Each row was made from one walk, in order. Every step used is in the known rows, and no mark comes twice. Write each row's walk.
In the rows, zero is written as 128.
Known rows:
gitu gevub fekiv ziber peka lason: [134 212 100 107 113  82  76 189  95 152 161 158 126 144 115 150 120 148
 154 110 128 120 135 110  89 119 105 102 119 120 176 208 160  89  89 116
 181  95 129 120 130 115 120 128 112  88 129  78  80 108 119 133 142]
fekiv ziber: [131 159 127 155 117 159 121 154 123 126 150 170 140 143 116 142 119 150
 145 119 130 115 126 126 129 119 108 131 134 129 147 147 130  98 120 132
 125  92 136 138 141 133 130 107 113 107 125 131  96 115 140 104 128]
tilod kipenun gevub: [138 134 120  62 135 128 111 141  58 119 128 175 134 147 105 147 117 171
 147 105 127 125 147 111 113 173 110 136 130 167 137 133 149  97 150 134
 137 127 107 133 133 137 134 107 123 113 132 121 103 131 131 140 105]
peka ziber: [122 162 121 108 122 128 121 142 104 126 124 150 133 140 111 139 116 167
 145 107 129 112 133  91 114 152 114 130 117 147 148 139 131 121  95 134
 130  97 123 128 149 138 128 118 105 103 133 132  95 112 129 128 107]
tilod peka ziber: [138 134 117 102 137 120 126 140 114 143 119 168 132 145 121 136 115 175
 140  98 131 108 143  87 104 177 119 112 116 156 157 173 132 129 121 133
 144 106 115 127 165 133 131 116 100 103 132 134 107 116 127 138 106]
fupu gevub fekiv ziber peka: [140 185  92 198  90 117  97 178 128 129 191 136 111 141 125 121 117 162
 147 124 113 128 131 125 112 124  91 117 136 146 157 162 150 114 104 128
 183 108 126 125 129 125 121  97 110 100 132  94 116 110 129 122 125]
gevub fekiv: [134 129 125 169 133 131 119 154 124 125 144 151 122 135 110 132 120 149
 145 100 119 115 136 112 130 125 115 123 122 136 155 144 134 115 120 116
 139 125 131 124 136 125 128  98 109 114 165 114  98 109 133 129 127]
gitu gevub fekiv ziber: [130 162 123 137 117 131 101 178 101 142 152 176 122 144 112 148 122 157
 152 101 128 104 137 125 117 119 114 110 116 137 162 206 138  91 109 103
 158 106 139 133 129 118 125 106 133  91 145 109  84  88 130 122 137]
fupu gevub: [123 151 102 121  91 144 128 145 118 129 140 130 135 144 118 132 115 151
 137 109 116 116 133 120 125 133 117 139 126 160 140 132 134 125 120 128
 113 110 126 126 122 131 135 107 122 103 140 129  99 117 125 124 100]
tilod gitu: [142 111 141 108 135 168 133 138 106 132 132 160 142 136 116 151 114 143
 136 122 126 120 141  93 136 154 118 135 125 118 160 121 146 110 135 138
 104 105 129 136 152 145 138 115 119 122 124 142 103 115 139 106 118]
fupu gevub gitu tilod peka: [136 135 114 137 123 119 137 157 102 144 123 149 131 143 136 118 114 152
 126 111 120 110 147  95 104 200 120 100 117 153 138 191 150 118 170 120
 179 106 107 132 138 130 134 104 123 120 167 136 104 128 139 160 111]
peka tilod gitu: [141 112 165 144 153 142 139 137 123 131 135 157 141 137 124 150 115 153
 124 146 128 137 141  88 133 171 119 141 123 106 161 113 153 114 149 137
 140 106 119 151 162 155 136 121 114 133 130 131 108 123 150 115 119]
fupu gevub gitu tilod: [120 163 118 150 109 126 130 160  95 128 128 133 127 137 123 121 116 145
 132 120 116 121 137 102 113 168 115 117 117 146 133 157 149 111 148 118
 167  94 113 133 126 133 129 101 128 120 167 131  90 122 143 153 111]
lason peka tilod gitu: [140 114 139 130 156 143 145 139 116 112 137 157 153 131 126 173 116 168
 126 166 127 143 134  82 115 186 115 145 133 105 159  97 138 112 148 150
 150  85 122 127 159 150 133 125 118 142 125 120  92 126 160 116 124]
ziber peka: [144 173 114 154 138 115 106 149 111 120 151 132 137 135 118 133 115 140
 145 133 128 151 131 109 121 143 114 125 133 148 149 124 137 115 136 154
 154 115 120 125 139 131 132 128 110 109 124 101 101 126 140 124 115]
tilod kipenun gevub fekiv ziber: [145 131 116 130 128 124  99 162  78 125 159 197 112 148 105 144 120 185
 154 100 123 106 144 124 107 154  95 121 134 149 148 166 155  82 128 115
 168 123 112 135 138 131 123  85 117 111 139 110 112 117 129 136 131]
fekiv ziber peka tilod: [146 197 141 193 141 111 109 154 136 119 171 146 133 145 132 138 117 154
 137 165 133 161 127 117 121 151 104 129 137 120 151 140 150 108 140 145
 197  93 119 147 154 143 126 126 105 114 113  98 111 129 158 117 130]
fupu gevub fekiv ziber: [131 154 102 183  81 144 116 170 130 136 173 152 116 146 117 129 119 165
 144 103 112  94 132 130 120 120 101 125 128 145 151 165 143 113  99 104
 145 107 134 128 126 125 124  85 117 100 153 120 106 104 124 118 124]
kipenun tilod peka: [144 157 124 104 156 114 143 154 109 145 119 154 138 139 123 123 120 153
 131 111 130 122 142 111 141 198 122 113 122 151 148 169 152 127 165 139
 142 131 127 135 146 129 136 121 134 117 155 141  95 122 122 132 108]
kipenun tilod gitu gevub: [130 164 138  55 143 138 132 167  61 148 115 157 139 131 114 153 117 150
 137 121 131 126 147  90 145 198 126 120 107 138 163 172 167 103 146 130
 122 125 140 143 138 137 138 135 163 112 135 145  73 100 118 119 109]
gevub fekiv ziber peka: [148 183 113 213 128 114  97 169 125 126 184 154 115 137 121 130 119 153
 151 125 124 128 129 121 114 124  97 111 136 130 163 160 144  99 115 133
 186 109 128 128 144 125 121 105 104 108 132  93 112 112 140 120 141]
gitu tilod peka: [147 139 125 132 137 123 136 153  98 145 120 160 151 144 129 130 119 148
 127 106 139 107 139  85  99 170 128 104 114 135 151 177 141 111 177 130
 134 109 103 134 151 129 134 126 124 118 145 123  91 126 138 141 114]
kipenun gevub gitu tilod peka: [142 138 151  86 149 109 118 160  77 136 118 178 134 140 133 121 117 160
 133 119 126 131 154 105 103 232 114 101 124 163 134 192 156 110 191 131
 211 117  90 128 141 130 130 112 134 122 162 124  96 129 149 161 111]
tilod kipenun gevub gitu: [136 120 131  83 161 122 108 138  67 112 124 182 115 139 107 143 115 166
 150 112 118 135 152 119 120 195 109 125 136 159 133 141 157  88 151 135
 195 123 112 136 136 140 132  92 114 124 151 135 111 136 144 160 115]
lason peka: [131 145 102 126 135 142 128 147 107 109 132 148 155 131 113 160 119 158
 142 131 126 128 124 107 113 141 120 136 136 141 144 110 115 111 128 148
 136  90 130 106 130 128 132 116 120 122 139 118  78 123 144 119 121]
kipenun gevub gitu tilod: [126 160 159 100 133 115 112 160  72 120 122 160 136 133 122 124 118 155
 138 129 123 138 144 110 111 206 110 116 125 154 128 158 153 100 166 126
 203 109  98 130 125 134 125 111 138 124 162 122  84 124 150 152 114]
peka ziber fekiv: [120 153 116  82 124 117 104 136  76 119 133 145 134 132 113 139 118 177
 145 101 125 104 128  86 110 145 111 126  99 147 137 158 127 116  78 112
 123  87 110 130 155 137 127 123 105  98 129 138 104 114 127 121 118]
kipenun gevub gitu tilod peka lason: [134 149 141  40 135  81 111 163  76 149 108 178 141 143 128 129 119 152
 132 109 126 119 152  95  83 225 109  97 119 142 142 197 172 103 168 127
 194  97  92 119 140 128 127 126 116 121 167 117  85 139 133 166 117]

Which walk is each row?
[128 158 144 158 143 126 128 155  92 119 115 151 135 130 120 131 118 136
 136 124 127 128 137  95 116 173 121 110 119 125 137 156 143  97 157 127
 175  94 117 134 140 134 130 110 122 128 164 133  87 123 153 147 128] : gevub gitu tilod
[138 154 119 114 130 106 133 154  90 146 113 162 140 144 126 132 117 174
 132 104 140 100 140  63  81 197 120 101 104 144 151 191 140 118 141 126
 140  98  99 134 166 133 128 132 114 111 134 126  93 118 131 151 108] : gitu tilod peka ziber
[141 198 107 154 112  87  89 174 120 138 172 154 122 138 115 136 121 145
 149 115 122 115 128 111  97 118  92 109 131 107 169 170 160  99  92 127
 165  93 127 121 144 122 118 117  87 106 136  87 100 121 126 124 145] : gevub fekiv ziber peka lason
[140 135 111  69 126 114 124 142 123 154 116 164 147 146 118 143 119 142
 134  92 130 100 141  98 104 150 119 115 122 129 162 168 146 117 135 129
 112 102 120 117 149 125 135 128  93 109 144 122  93 136 122 133 118] : tilod peka lason
[131 165 113  55 149  85 121 149  63 143 125 152 128 133 122 124 120 187
 136  97 128 102 139  80 117 215 112 104  92 158 140 200 148 125 115 114
 150 110 108 134 166 133 128 128 121 104 144 151 108 119 112 132 111] : kipenun tilod peka ziber fekiv
[143 192 111 156 127 103  82 182 101 136 170 157 118 140 118 143 118 157
 154 117 130 134 136 124 110 132 109 102 123 143 169 204 145  94 112 122
 197 110 128 132 130 118 124 117 130  90 124  84  93  95 135 129 137] : gitu gevub fekiv ziber peka
[141 126  99 138 167 114 136 135  94 104 129 161 143 143 112 176 118 180
 134 143 131 140 130  92  97 161 122 140 131 122 142 106 133  96 152 149
 168  93 113 129 153 145 133 114 109 140 133 111  96 137 156 145 127] : lason peka tilod kipenun
[140 139 108 137 138 126 133 150  59 127 119 163 142 145 109 147 119 153
 136 104 138 104 136  77  95 151 123 115 113 128 142 145 147  83 160 129
 115 106 105 145 149 137 134 120 122 126 132 120  94 127 137 149 119] : gitu tilod kipenun
[138 130 160 156 139 133 116 171 112 147 157 181 120 143 124 161 118 172
 136 133 131 115 148 101 123 157 113 118 112 105 179 193 161  93 128 101
 175 104 129 153 156 141 127 113 133 112 133 112  98  93 145 120 140] : peka tilod gitu gevub fekiv ziber
[153 157 119 168 171  90 115 134  98 114 147 142 125 144 118 150 115 160
 135 146 133 162 139  96 109 166 118 129 128 128 151 119 154  97 157 150
 186 119 103 149 161 150 134 126  99 127 116  93 120 144 152 150 120] : ziber peka tilod kipenun
[144 180 138 175 154  98 113 143 132 115 155 125 137 140 128 136 115 150
 132 158 129 171 133 106 121 161 115 133 129 134 150 119 146 122 153 146
 188 111 109 140 150 143 130 132 110 119 122  93 109 133 155 133 118] : ziber peka tilod
[129 140 122 119 133 121 104 170  96 138 133 154 122 139 106 147 120 152
 149  91 125 116 142 112 122 131 127 113 108 148 161 188 135 104 118 107
 148 127 132 126 124 117 130 109 133  97 156 106  80  95 127 138 123] : gitu gevub fekiv
[137 125 160  88 148 136 127 150  97 140 125 161 143 142 123 167 114 156
 130 138 135 140 149  88 127 174 131 136 108 121 167 157 154 105 150 125
 150 109 120 148 147 149 137 134 138 115 120 123  88 109 147 124 117] : peka tilod gitu gevub
[136 148 129  92 146  95 128 157 100 150 104 167 139 141 126 133 119 137
 128 105 130 103 144  78  91 190 119  90 114 110 151 191 159 100 159 127
 166  84 109 124 153 126 131 124  99 126 162 128  88 138 135 160 128] : gevub gitu tilod peka lason
[140 206 121  96 103  80  74 181  99 134 178 165 126 141 119 130 121 163
 152 121 118 132 136 120  91 151  82 116 137 135 161 168 173 102 103 128
 194 108 112 112 130 123 115 119 103 100 132  74  97 125 122 127 131] : kipenun gevub fekiv ziber peka lason
[147 187 154 171 136  80  86 173 124 117 187 158 113 143 131 125 119 182
 142 156 122 161 139 129 109 180  88 125 138 145 155 157 165 110 141 125
 246 125 100 135 141 137 114 109 118 111 133  71 117 119 151 132 130] : kipenun gevub fekiv ziber peka tilod
[140 139 121 116 129  96 109 166  46 125 132 175 125 142 107 137 120 178
 141  96 127 107 149  87  81 183 110 112 113 152 144 165 164  85 162 109
 164 134  88 134 138 132 124 104 133 124 158  98  95 120 130 161 119] : gitu tilod kipenun gevub fekiv
[134 195 102  94 123  93 100 153 108 132 137 131 144 138 116 139 118 132
 143 119 127 140 128  99 102 136 113 122 130 125 154 132 153 110 114 152
 138 102 117 114 138 128 130 139  94 108 127  97  90 138 127 127 121] : ziber peka lason
[136 126 112  68 140 107 109 132  81 139 128 163 133 138 122 137 117 181
 140  92 128  95 139  81 103 173 114 110  99 156 145 191 130 122 100 118
 135  95 104 129 167 132 131 121  98  98 131 140 116 123 127 127 114] : tilod peka ziber fekiv
[137 213 106 115 111 104  96 163 114 136 159 153 144 143 118 142 119 138
 146 130 130 130 123 108 100 125  97 120 138 112 158 150 154  97 105 146
 144  80 128 124 144 129 124 134  93 104 110  97  95 132 128 114 132] : fekiv ziber peka lason
[154 167 159 179 145 131 118 153 128 128 174 161 134 139 136 147 113 156
 130 171 134 156 135  98 125 170  98 132 138  99 168 129 163  98 143 156
 187  89 118 152 170 154 129 129 110 127  96 109 122 126 159 105 132] : fekiv ziber peka tilod gitu
[138 169 137 115 132 131 122 192  75 153 147 177 117 135 115 146 120 164
 143 115 128 105 147 105 137 185 110 108 111 119 175 207 174  88 123 109
 155 119 145 145 142 129 127 114 158 109 144 135  82  86 117 114 134] : kipenun tilod gitu gevub fekiv ziber
[136 147 116  76 130  94 114 148  58 144 121 157 142 138 128 130 120 183
 131  97 137  87 137  59  75 184 114  97  84 145 139 204 137 115 123 108
 135  84  84 133 170 131 126 136 112 105 134 132 102 120 130 139 117] : gitu tilod peka ziber fekiv
[131 137 128  91 154  91 112 148  61 135 113 165 124 132 128 124 117 177
 135 104 129  97 143  63  87 213 113  87  89 138 136 216 141 107 126 105
 189  79  89 136 171 133 125 118 106 114 153 144 113 124 142 154 127] : gevub gitu tilod peka ziber fekiv
[138 150 123  79 127 115 116 156  33 124 119 172 145 147 110 144 118 172
 138 111 134 118 144  90  88 184 116 123 118 157 132 149 159  86 175 128
 139 124  89 138 137 135 130 120 135 123 136 111  88 130 134 154 107] : gitu tilod kipenun gevub
[135 176 115  89 152 102 136 153  97 149 112 156 125 139 121 123 119 178
 135 105 131 116 143  91 120 221 116 110 112 160 151 179 153 134 129 131
 155 120 123 135 166 133 129 127 122 108 147 144  98 115 111 142 102] : kipenun tilod peka ziber
[123 166  94 106 126 126 123 146  97 112 125 153 146 133 111 162 118 184
 147 126 127 123 124  84  96 166 112 134 126 150 146 122 114 122  93 145
 152  81 123 104 149 132 125 121 109 115 129 122  79 114 137 130 113] : lason peka ziber
[156 169 107 152 134  98  81 168  72 121 182 179 109 144 114 137 118 182
 157 118 123 132 145 120  97 165  85 114 140 154 156 164 165  82 131 138
 207 129 104 134 141 129 121 100 113 109 120  84 123 124 134 143 130] : tilod kipenun gevub fekiv ziber peka
[132 156 143  69 145  90 111 159  73 135 109 181 126 141 132 121 115 183
 137 114 129 123 154  82  85 252 106  95 114 169 139 199 158 115 155 125
 220 104  85 126 157 135 122 115 122 114 155 126  99 121 141 172 104] : kipenun gevub gitu tilod peka ziber
[147 160 152 104 156 108 107 154  93 136 144 144 137 138 131 160 111 152
 132 160 135 166 149  84 117 187 124 124 115 123 170 157 163 109 153 143
 186 109 113 148 151 147 135 145 135 114 104  97  98 114 150 128 116] : ziber peka tilod gitu gevub
[146 192 118 172 129 135 102 159 115 123 170 152 137 141 123 135 117 147
 147 141 131 143 125 122 121 133 100 121 141 131 154 145 140  99 124 150
 164 102 128 133 142 133 127 121 110 105 108 108 107 121 143 109 129] : fekiv ziber peka
[145 136 143 151 145 101 105 158  94 122 164 193 110 153 114 144 121 193
 141 124 124 123 148 120 107 168  96 129 129 136 149 164 165  87 143 107
 207 125 103 148 152 143 121  91 114 121 147  99 119 124 144 144 131] : peka tilod kipenun gevub fekiv ziber
[141 116 115 110 139 111 104 153  72 122 143 179 112 143 102 140 118 177
 150  94 120 117 151 111 108 168 109 126 125 160 147 150 153  96 137 121
 163 145 106 127 132 131 128  92 116 116 154 107 107 121 128 152 118] : tilod kipenun gevub fekiv
[149 181 152 128 145 118 103 165  99 140 162 164 138 145 134 162 114 161
 134 168 138 157 143  95 116 173 111 122 124 111 175 172 165  91 141 144
 192  96 120 154 154 147 131 144 134 109  91 101 102 111 154 114 130] : fekiv ziber peka tilod gitu gevub
